What can hang from each mark
fumet: kazel
kazel: muku tetoram vopu
goga: muku tetoram tisori vopu
vopu: goga kazel
tetoram: kazel
tisori: goga

Known rows, with every way that one mark hangs from another
fumet{kazel{muku tetoram vopu{goga{tisori}}}}: [-13.2 -44.9 -62.4 -18.3  -7.8  22.6 -21.5 -23.8  15.6 -16.6 -23.8 -17.5
  29.9 -74.3  -3.1  -4.9  11.3]
tisori{goga{muku}}: [ 13.6  -4.1 -11.0 -22.9   0.1  16.5  -2.7   4.0   0.9 -15.0 -21.0 -12.2
   2.0 -43.9  20.2  -7.2  -1.7]
goga{muku tetoram tisori vopu{kazel}}: [-14.3 -44.6 -41.4   6.8   5.0  15.1  -4.5 -30.9  36.0  -2.7   5.2 -45.9
  19.1 -25.2   6.5 -41.2   6.9]
fumet{kazel}: [ -3.3 -20.9 -35.9 -24.1  -3.1  17.3 -31.5  11.9  -6.3 -10.2 -12.9   3.0
   9.0 -52.0   7.3 -20.4  -3.6]
vopu{goga{muku tetoram} kazel}: [  3.7 -26.6 -19.7  -4.8   3.0  28.0 -21.4 -20.0   5.5  -5.9 -25.5 -19.6
   3.6 -28.6   8.0  -5.9  -9.9]
kazel{muku tetoram vopu{goga}}: [ -9.2 -34.9 -51.6 -30.1  -3.0  29.6 -15.3 -19.5  16.7 -22.7 -24.0 -16.7
  10.2 -71.1 -11.6   9.6  10.8]
tetoram{kazel{muku vopu}}: [-11.2 -25.7 -42.0 -30.4   5.2  25.8  -9.0  -4.7   2.7 -29.2 -13.1  -4.5
   2.8 -82.9  14.2  -5.5  10.4]
fumet{kazel{muku tetoram vopu{goga}}}: [-12.1 -41.5 -56.1 -22.5  -7.0  27.2 -28.0 -16.4   4.6 -14.6 -26.7  -8.9
  24.5 -80.8  -5.7   2.0   8.1]
fumet{kazel{muku tetoram vopu}}: [-19.4 -40.6 -62.4 -26.6  -7.5  19.2 -32.8 -12.4   3.7 -14.8 -11.4 -10.7
  25.1 -88.9 -11.4 -14.7  14.0]
kazel{tetoram}: [ -7.7 -23.3 -38.7 -32.8   3.0  14.2 -24.7   5.2   4.9 -13.3  -6.8  -5.9
  -4.6 -46.0 -14.7 -15.3   4.1]
tisori{goga}: [ 10.9 -10.8 -17.1 -33.4   4.9  17.7  -2.7  15.2  -4.0 -23.2 -28.2   4.3
  -5.6 -43.3  13.9  -6.4  -5.5]
kazel{muku vopu}: [ -7.1 -21.3 -48.7 -34.0  -4.8  25.1 -16.6  -8.2  14.6 -26.0  -9.5 -17.1
   7.4 -73.3   0.7  -8.0  11.3]
vopu{goga{tisori} kazel{tetoram}}: [  3.2 -37.9 -36.7 -21.8   9.1  21.8 -14.2 -15.2  14.5 -10.9 -33.6  -7.3
   6.5 -30.1   1.3   3.9  -2.0]
goga{muku tetoram}: [ -9.5 -15.8 -25.1  -8.1  -4.6  14.1 -24.0  -7.8  10.3  -9.9   6.3 -30.2
  -1.6 -35.1  -4.2 -34.3   1.3]
tisori{goga{muku vopu}}: [  7.1 -17.5 -19.6 -14.7   4.1  19.6  10.1  -1.9  14.8 -10.3 -17.0 -21.0
  10.4 -40.1  22.3 -11.8   1.2]
fumet{kazel{tetoram vopu}}: [-17.6 -42.7 -56.5 -26.3  -2.3  16.2 -24.7   2.5   2.3 -14.5 -10.1   3.4
  19.6 -73.5 -10.0 -16.5   6.8]

Rows
[ -4.3 -30.1 -43.3 -31.9   4.7  19.6 -35.9 -17.3   1.3  -8.6 -19.3 -13.7
   5.8 -65.3 -10.6  -5.2   7.7] -> vopu{kazel{muku tetoram}}
[ -5.0 -31.6 -36.1 -22.1   9.5  26.5   9.2  -0.7  12.9 -30.4 -23.8   3.7
   3.4 -51.4  24.6   1.5   1.0] -> tetoram{kazel{vopu{goga{tisori}}}}
[-17.6 -33.7 -35.2 -13.0   8.2  10.1  -8.5  -3.2  10.3 -24.6   0.1 -13.3
  -6.6 -37.4   4.3 -39.0   3.2] -> goga{tetoram{kazel} tisori}
[-18.0 -36.5 -42.2   6.6  -0.2  11.9  -1.6 -23.3  40.9  -7.2  15.5 -51.5
  13.0 -22.2   2.9 -47.6  10.0] -> goga{muku tetoram tisori vopu}
[ -4.5 -24.5 -38.4  -5.5   0.1  14.5   3.3 -15.0  39.7  -5.5   7.9 -42.6
  17.1 -25.4  16.9 -28.7   9.7] -> goga{muku tisori vopu}
[ -9.2 -32.5 -38.9  -6.1  -4.7  22.8  -0.2 -19.8  30.6 -21.8  -9.6 -29.7
  12.1 -35.5   6.0 -15.7   2.8] -> kazel{vopu{goga{muku tetoram tisori}}}
[-14.4 -42.8 -55.5  -9.6  -8.7  24.7 -20.4 -23.2  15.0 -21.6 -19.9 -22.2
  25.0 -64.3   3.1 -17.9   5.9] -> fumet{kazel{muku vopu{goga{tetoram tisori}}}}
[-10.8 -21.9 -31.8  -2.5  -5.3   7.6 -15.3 -16.5  25.2 -12.1  11.9 -42.4
   4.5 -26.9  -1.2 -42.0   5.6] -> goga{muku tetoram tisori}
[  0.9 -31.9 -31.4 -17.0   3.3  32.2 -29.2 -23.0   2.0 -14.5 -33.9 -16.4
   0.0 -43.8   0.5  -2.0  -5.4] -> vopu{goga{tetoram} kazel{muku}}
[-10.3 -42.0 -50.4 -10.4  -7.1  18.0 -13.5 -17.8  17.9  -9.3 -16.8 -17.0
  31.9 -59.0   4.2  -7.4   7.2] -> fumet{kazel{tetoram vopu{goga{muku tisori}}}}
[-20.7 -35.7 -39.7  -1.8   1.9  11.9   1.3 -19.5  23.2 -22.1   8.9 -30.2
  10.3 -52.1  11.2 -35.5  11.2] -> goga{muku tetoram{kazel{vopu}} tisori}
[ -8.6 -42.7 -45.8  -5.7   7.1  13.8  -3.8 -28.1  35.8   2.2  -0.6 -39.4
  24.0 -35.9   6.0 -22.6  12.2] -> goga{muku tisori vopu{kazel{tetoram}}}
[ -4.2 -41.2 -34.4 -15.3  10.1  24.1  -3.6 -17.5   7.4 -16.6 -28.0 -18.1
   6.7 -51.1   6.5 -19.4   1.8] -> tisori{goga{tetoram vopu{kazel{muku}}}}
[-10.1 -31.9 -45.1 -19.4  -4.7  32.5 -15.4 -19.6  16.1 -28.1 -20.0 -21.6
   5.1 -58.0  -3.9  -6.0   3.8] -> kazel{muku vopu{goga{tetoram}}}
[  1.3 -15.1 -13.8 -13.0   0.1  14.1  -6.8  -3.6   2.0 -16.2 -15.0 -19.8
  -1.3 -41.0   6.9 -23.9  -1.9] -> tisori{goga{muku tetoram}}
